What can hang from each mark:
fuzo: reliz sigemot
ratovet: kesiv reliz vivin
reliz: fuzo ratovet semom
puru: kesiv
sigemot: fuzo
vivin: ratovet
kesiv: puru ratovet

Each row was made from one small tree. The marks that hang from a mark follow it in brackets, in alphabetical order. Every link used is in the known rows. Write each row's tree.
Known rows:
sigemot{fuzo{reliz{semom}}}: 3.959 -0.429 1.027 1.940 -0.475 -1.767 -0.499 -0.350 0.166 1.966 -0.808
 -0.267 0.268 -2.582 -1.177 0.302 1.050 0.883 -2.853 -1.193 -2.515
 -3.707 1.131 2.327 -3.071 -1.460
fuzo{reliz sigemot}: 3.401 1.020 1.849 0.546 0.439 -0.650 -1.900 0.159 0.159 0.492 1.840
 -1.032 -0.325 0.009 -1.130 -0.097 2.999 0.243 -1.061 -2.543 -2.468
 -1.333 1.537 5.219 -2.547 0.301
ratovet{kesiv}: 1.577 -0.118 -0.510 2.242 0.836 0.685 -1.013 -0.142 -0.190 -1.022 -1.112
 1.069 0.098 0.198 1.423 1.114 1.950 0.340 -1.400 -0.769 0.198 0.879
 1.278 0.891 -0.498 0.846
vivin{ratovet{reliz}}: -0.443 0.045 -0.919 -0.243 -2.539 -0.275 -0.636 -0.113 0.334 0.552
 -1.304 -0.659 0.617 0.850 0.790 0.451 -0.970 0.794 -1.640 -3.187 -1.193
 -0.739 0.749 1.226 -2.635 2.759
ratovet{reliz vivin}: 0.246 1.377 0.052 0.919 -2.381 -1.102 -1.071 -0.611 0.542 -0.229 1.342
 -0.766 -0.016 -0.441 0.214 0.787 -1.743 0.765 -1.777 -1.459 -0.250
 -0.668 -0.236 0.535 -0.740 1.558
puru{kesiv{ratovet{reliz vivin}}}: -2.592 2.472 0.070 -0.060 -4.402 0.368 -0.489 -0.583 -1.532 -1.351 1.502
 -0.712 -0.766 0.873 0.785 0.775 -1.062 0.722 -0.286 0.304 -0.178 1.991
 -0.303 0.488 1.022 0.685
vivin{ratovet{reliz{semom}}}: -0.307 -0.443 -2.019 -0.890 -3.173 -0.941 -0.040 -1.149 -0.747 1.777
 -2.749 0.124 0.540 -1.109 -0.705 -0.472 -1.531 1.116 -2.217 -2.577
 -1.628 -1.412 0.567 0.699 -1.278 1.951
vivin{ratovet{kesiv{puru} reliz{fuzo semom}}}: 0.648 0.512 -4.349 -1.152 -2.409 -0.570 -0.680 -2.080 -1.587 -0.507
 -2.794 1.541 -1.129 -2.357 0.002 0.654 -2.707 1.105 -2.875 1.932 -1.200
 -2.225 0.801 -1.092 -0.141 0.626
sigemot{fuzo{reliz{ratovet{kesiv vivin} semom}}}: 1.776 -0.420 0.869 2.077 -0.657 -2.841 0.110 -2.251 -0.978 0.679 -1.375
 0.382 -0.555 -5.020 -0.732 -0.950 2.072 0.936 -1.209 1.748 1.003 -1.249
 1.213 0.218 -1.906 -2.437
puru{kesiv{ratovet}}: -1.492 1.469 -0.057 0.856 -2.271 1.666 -0.703 0.236 -2.147 -0.986 -0.088
 0.142 -0.110 2.221 0.583 1.881 1.008 0.459 0.091 -0.225 -1.963 1.994
 0.718 2.169 0.627 0.340
sigemot{fuzo{reliz{ratovet{kesiv{puru}} semom}}}: 1.886 -0.496 -1.569 1.798 1.148 -1.625 -0.752 -1.901 -0.699 0.339 -1.746
 0.651 -0.878 -4.978 -1.493 -0.683 3.408 0.589 -1.945 1.776 0.032 -4.619
 0.347 2.096 -2.564 -2.730
sigemot{fuzo}: 2.190 0.568 0.761 2.966 -0.753 -0.715 -0.377 1.025 0.800 0.799 -0.902
 -0.221 0.863 -0.483 1.065 1.529 1.112 0.968 -2.814 -1.826 -1.439 -1.249
 0.337 1.710 -2.087 -0.155
kesiv{ratovet{reliz{semom} vivin}}: -1.009 1.226 -0.307 -1.198 -5.051 -0.929 -0.446 -1.539 -0.708 1.057
 -0.330 0.172 -0.312 -0.703 -1.318 -0.583 -3.066 0.611 -1.250 0.204
 0.184 0.141 -0.668 -0.595 1.269 0.495
puru{kesiv{ratovet{reliz{semom}}}}: -1.272 1.066 -1.517 -0.606 -3.597 0.484 -0.260 -0.891 -1.350 0.324
 -1.024 -0.031 -0.953 0.591 -0.912 0.414 0.294 0.813 -1.507 -0.518
 -1.072 0.597 -0.899 1.341 1.947 0.185
vivin{ratovet{kesiv}}: -0.023 -0.689 -0.814 0.840 -1.113 0.687 -0.315 -0.089 -1.570 -0.255
 -2.436 1.320 0.866 0.187 1.466 0.481 0.556 0.646 -0.242 -0.780 -0.790
 2.121 2.538 0.413 -2.969 1.701
kesiv{ratovet{reliz{fuzo semom}}}: 1.443 1.414 -1.273 -0.615 -3.380 -0.936 -0.563 -0.905 0.340 0.394 -1.931
 0.216 -1.011 0.962 -0.595 0.906 -2.279 0.622 -2.748 0.279 -2.500 -2.135
 -0.512 -0.740 2.144 0.242
puru{kesiv}: -0.476 0.875 -0.295 2.313 -0.557 1.118 -0.720 -0.131 -1.505 -1.145 0.327
 -0.004 -0.013 1.030 0.578 2.599 1.915 0.881 -1.101 -1.734 -2.525 0.264
 1.031 2.937 0.259 0.534
ratovet{kesiv{puru} reliz{fuzo semom} vivin}: 1.330 1.880 -2.746 -0.142 -2.151 -1.039 -1.214 -2.814 -1.239 -1.517
 -0.263 1.397 -1.819 -2.889 -0.536 1.126 -3.303 1.016 -3.038 3.404 0.471
 -2.447 -0.296 -1.484 1.590 -0.594
reliz{fuzo ratovet{kesiv{puru} vivin} semom}: -0.330 1.126 -2.148 1.094 -1.003 -1.512 -1.201 -4.148 -2.116 -1.749
 -1.183 2.329 -1.337 -2.885 -0.799 1.157 -1.106 1.028 -1.194 3.911
 -0.922 -1.874 0.324 -0.731 2.445 -1.492
sigemot{fuzo{reliz}}: 3.311 0.343 1.468 2.945 0.729 -1.255 -1.062 0.952 1.086 0.742 0.277
 -0.957 0.475 -1.209 0.439 0.808 1.502 0.452 -2.414 -1.642 -2.394 -3.551
 1.358 3.010 -4.477 -0.770
kesiv{ratovet}: -0.459 1.003 0.466 0.661 -1.561 0.836 -1.123 0.602 -0.417 0.071 -1.248
 0.449 0.478 2.279 0.567 1.084 -0.232 0.063 -0.025 -1.030 -2.136 0.311
 0.423 1.475 -0.454 0.983

Which tree is each row?
1.902 0.195 1.715 2.992 0.602 -2.495 -0.329 -1.039 -0.101 -0.561 -0.244
 -0.387 -0.417 -3.601 0.703 -0.260 3.128 0.633 -0.576 0.842 1.256 -0.992
 1.443 0.534 -3.288 -1.812 -> sigemot{fuzo{reliz{ratovet{kesiv vivin}}}}
0.248 1.440 -1.930 0.381 -1.151 0.247 -1.323 -1.421 -0.712 -2.002 0.913
 0.439 -0.858 -1.926 0.404 0.434 -1.323 0.555 -1.446 1.568 2.096 -0.724
 -0.465 0.099 -1.070 0.681 -> ratovet{kesiv{puru} reliz vivin}
0.654 -1.023 -1.668 2.262 0.415 -0.645 -0.520 -2.172 -0.618 -0.075
 -3.140 1.570 -0.395 -1.696 -0.822 -0.262 3.085 0.792 -1.229 -0.589
 0.427 0.186 0.547 0.559 1.530 -0.431 -> reliz{ratovet{kesiv} semom}
-0.068 -0.229 0.956 1.424 -0.951 -2.417 -1.460 -3.152 -0.931 0.586
 -0.075 0.323 -0.317 -2.688 -2.459 -0.647 0.163 0.604 -0.185 -0.291
 -2.601 -2.640 1.043 2.172 -0.862 -1.015 -> fuzo{reliz{ratovet{vivin} semom}}
-0.355 1.897 0.478 2.333 -1.515 -2.135 -1.410 -2.166 -0.213 -1.262
 -0.384 0.336 -0.353 0.204 0.137 2.069 -0.824 1.019 -0.938 0.046 -2.911
 -1.055 1.014 0.212 1.938 0.144 -> reliz{fuzo ratovet{vivin}}
-2.589 2.129 0.974 0.528 -3.531 0.806 -0.459 -0.711 -2.924 -1.268 0.763
 0.403 -0.177 1.097 0.790 1.724 -0.714 0.681 0.843 1.284 -1.082 2.891
 0.625 0.911 0.789 0.226 -> puru{kesiv{ratovet{vivin}}}
3.516 1.490 -1.559 -0.674 -2.361 -1.898 -1.012 -1.087 0.889 1.079 -0.249
 -0.294 -1.440 -0.090 -1.275 0.718 -0.154 1.262 -3.939 -1.776 -1.637
 -1.942 -0.169 1.878 2.872 0.268 -> ratovet{reliz{fuzo{sigemot} semom}}
-1.054 0.096 0.097 1.535 -2.145 -1.841 -0.628 -3.156 -1.132 0.792 -1.072
 0.879 0.085 -1.937 -1.793 0.068 -0.240 0.841 -0.664 -0.388 -1.515
 -0.889 0.135 0.875 1.659 -0.214 -> reliz{ratovet{vivin} semom}
-1.828 1.923 -0.784 -0.922 -5.136 -0.030 0.056 -1.922 -2.375 0.067 0.421
 -0.112 -1.018 -0.368 -1.038 0.214 -1.942 1.020 -0.738 0.947 -0.080
 1.592 -0.828 0.041 1.816 -0.007 -> puru{kesiv{ratovet{reliz{semom} vivin}}}
-2.148 2.546 -0.730 -1.215 -3.591 0.400 -1.509 -0.679 -0.902 -0.799
 1.347 -0.227 -0.567 -0.285 -0.239 0.331 -3.841 0.168 -0.509 1.412 0.416
 -1.728 -1.505 0.702 -1.196 0.847 -> kesiv{puru ratovet{reliz vivin}}
-1.092 0.137 -3.351 -0.933 -1.424 0.886 -0.609 -0.578 -1.022 -1.200
 -1.172 0.615 -0.260 -0.948 0.721 0.066 -0.769 0.631 -1.260 -0.272 1.110
 -0.689 0.678 0.522 -3.325 1.794 -> vivin{ratovet{kesiv{puru} reliz}}
-0.871 2.747 -0.824 -0.799 -5.518 -0.964 -0.288 -1.945 -2.227 -0.495
 -0.063 -0.043 -1.609 0.200 -0.450 1.509 -3.041 1.274 -1.735 2.347
 -2.055 0.699 0.190 -1.018 3.400 -0.519 -> puru{kesiv{ratovet{reliz{fuzo semom} vivin}}}
1.937 -0.041 1.410 2.696 0.804 -2.282 -0.996 -0.164 1.312 0.706 -0.442
 -1.336 0.191 -1.656 -0.242 0.115 3.878 0.683 -1.300 -1.827 -1.916
 -4.516 0.833 3.236 -3.445 -1.366 -> sigemot{fuzo{reliz{ratovet}}}
1.775 1.185 -2.539 0.129 -0.473 -1.135 -1.054 -2.679 -0.902 -0.874
 -1.609 1.685 -2.167 -1.805 -1.428 0.399 2.364 0.966 -1.612 1.965 -0.392
 -1.943 0.192 1.923 3.127 -1.418 -> reliz{fuzo{sigemot} ratovet{kesiv{puru}} semom}
0.871 0.948 -0.579 0.955 -1.251 -0.434 -0.726 -0.948 0.484 -1.310 0.654
 -0.080 -0.593 -0.913 1.081 0.284 -0.394 0.599 -1.892 -0.359 2.074 1.032
 0.189 -0.887 -0.365 1.043 -> ratovet{kesiv reliz vivin}
-0.747 -0.440 -4.205 -1.532 -2.220 0.240 -0.260 -1.848 -1.875 0.183
 -2.508 1.426 -0.401 -2.646 -0.571 -0.635 -1.234 0.913 -1.993 0.221
 0.940 -1.055 0.433 0.170 -1.686 1.057 -> vivin{ratovet{kesiv{puru} reliz{semom}}}
2.289 0.191 0.566 0.557 -0.702 -2.307 -1.061 -3.067 -1.652 0.450 0.494
 0.638 -1.440 -3.394 -2.508 -1.973 3.455 0.732 0.379 0.688 0.812 0.314
 1.481 2.409 0.711 -1.110 -> fuzo{reliz{ratovet{kesiv vivin} semom} sigemot}
3.635 1.287 -0.164 0.170 -2.084 -1.275 -1.090 -1.346 -0.632 0.954 -1.007
 0.609 -0.875 0.192 -1.464 1.308 -0.020 1.072 -2.954 -0.715 -2.861
 -1.244 1.157 2.282 3.284 -0.110 -> reliz{fuzo{sigemot} semom}
-0.012 4.047 0.241 -1.479 -5.041 -0.886 -0.542 -0.574 -1.568 -1.206
 2.183 -1.130 -2.099 1.817 0.298 1.370 -0.715 1.206 -0.971 1.224 -0.399
 2.488 0.121 1.109 2.968 0.376 -> puru{kesiv{ratovet{reliz{fuzo{sigemot}} vivin}}}
0.734 0.626 -0.942 2.065 -1.260 -2.046 -0.562 -3.579 -1.539 -0.936
 -1.995 1.871 -1.163 -1.799 -0.381 0.913 -0.357 1.136 -1.293 2.323
 -0.820 0.155 1.396 -1.711 3.564 -0.972 -> reliz{fuzo ratovet{kesiv vivin} semom}
2.116 1.269 -1.515 0.654 -2.359 -1.793 -0.677 -2.420 -0.267 -0.800
 -0.695 1.085 -1.539 -1.501 -0.179 0.753 -2.447 1.238 -3.315 2.158
 -0.144 0.268 0.535 -2.302 2.200 -0.280 -> ratovet{kesiv reliz{fuzo semom} vivin}
2.411 1.408 -0.642 1.389 0.547 -1.105 -1.140 -1.106 0.294 -1.369 -0.945
 0.258 -1.580 0.789 0.485 1.026 4.214 0.774 -1.254 -0.603 -0.732 0.606
 1.275 1.558 2.342 -0.102 -> reliz{fuzo{sigemot} ratovet{kesiv}}
1.894 1.812 -0.809 1.352 -1.310 -1.181 -1.125 -1.156 0.372 -2.134 0.507
 0.180 -1.362 -0.441 1.660 1.465 -1.839 0.904 -2.729 1.278 0.280 0.459
 0.895 -1.740 0.907 0.640 -> ratovet{kesiv reliz{fuzo} vivin}
0.659 -0.154 -1.096 1.910 2.688 -0.309 -2.182 -1.588 -0.374 -1.971 0.086
 0.712 -0.871 -2.079 -0.338 0.006 3.363 -0.030 -0.109 0.933 -1.389
 -3.618 0.733 3.336 -2.891 -0.761 -> fuzo{reliz{ratovet{kesiv{puru}}}}
1.319 1.664 -0.737 0.498 -3.345 -2.205 -0.972 -2.408 0.032 0.190 -0.136
 0.246 -0.926 -0.834 -1.047 1.396 -4.223 1.326 -3.105 0.449 -2.019
 -1.848 0.106 -0.766 1.776 0.231 -> ratovet{reliz{fuzo semom} vivin}
-0.652 0.631 -0.561 1.508 1.328 -0.836 -2.128 -2.506 -1.430 -2.019 1.169
 0.755 -0.884 -3.159 -0.826 -0.287 1.364 0.038 0.910 2.454 0.040 -2.431
 0.746 2.264 -2.805 -0.834 -> fuzo{reliz{ratovet{kesiv{puru} vivin}}}
3.548 1.943 -1.295 -0.579 -3.283 -1.997 -0.480 -2.285 -0.525 0.060 0.366
 0.375 -2.216 -2.015 -0.566 0.033 -0.797 1.273 -2.962 1.193 1.186 1.299
 0.504 -0.872 2.991 -0.018 -> ratovet{kesiv reliz{fuzo{sigemot} semom} vivin}
3.717 0.184 0.971 0.122 -0.736 -1.125 -1.404 -1.160 -0.401 1.665 0.586
 -0.046 -0.510 -1.297 -2.424 -0.678 1.945 0.487 -1.360 -1.972 -2.724
 -1.887 1.188 4.594 -1.021 -0.275 -> fuzo{reliz{semom} sigemot}
2.443 1.183 -1.421 -1.881 -4.181 -1.935 -0.217 -1.278 -0.312 1.755
 -1.861 -0.095 -0.815 -0.167 -1.370 0.105 -1.016 1.504 -2.837 -1.939
 -2.056 -0.934 1.273 1.250 1.216 1.182 -> vivin{ratovet{reliz{fuzo{sigemot} semom}}}
-0.981 1.895 -1.424 1.498 0.042 -1.000 -1.464 -2.668 -1.122 -2.879
 -0.365 1.630 -1.250 -1.286 0.788 1.765 -0.640 0.795 -0.553 3.364 -0.403
 -1.565 0.669 -0.247 0.654 -0.665 -> reliz{fuzo ratovet{kesiv{puru} vivin}}
1.231 2.033 0.396 0.370 -3.008 -3.067 -0.895 -2.954 -0.854 0.677 -0.339
 0.648 -1.204 -1.200 -1.773 0.322 0.280 1.362 -1.118 0.389 -1.833 -0.213
 0.833 1.426 3.833 -0.738 -> reliz{fuzo{sigemot} ratovet{vivin} semom}
-2.174 2.378 0.538 -0.438 -2.977 0.806 -1.400 -0.966 -2.368 -0.826 0.741
 1.189 0.107 0.201 0.041 1.002 -3.525 0.104 0.673 2.173 -1.063 -1.351
 -0.499 1.339 -0.713 0.231 -> kesiv{puru ratovet{vivin}}
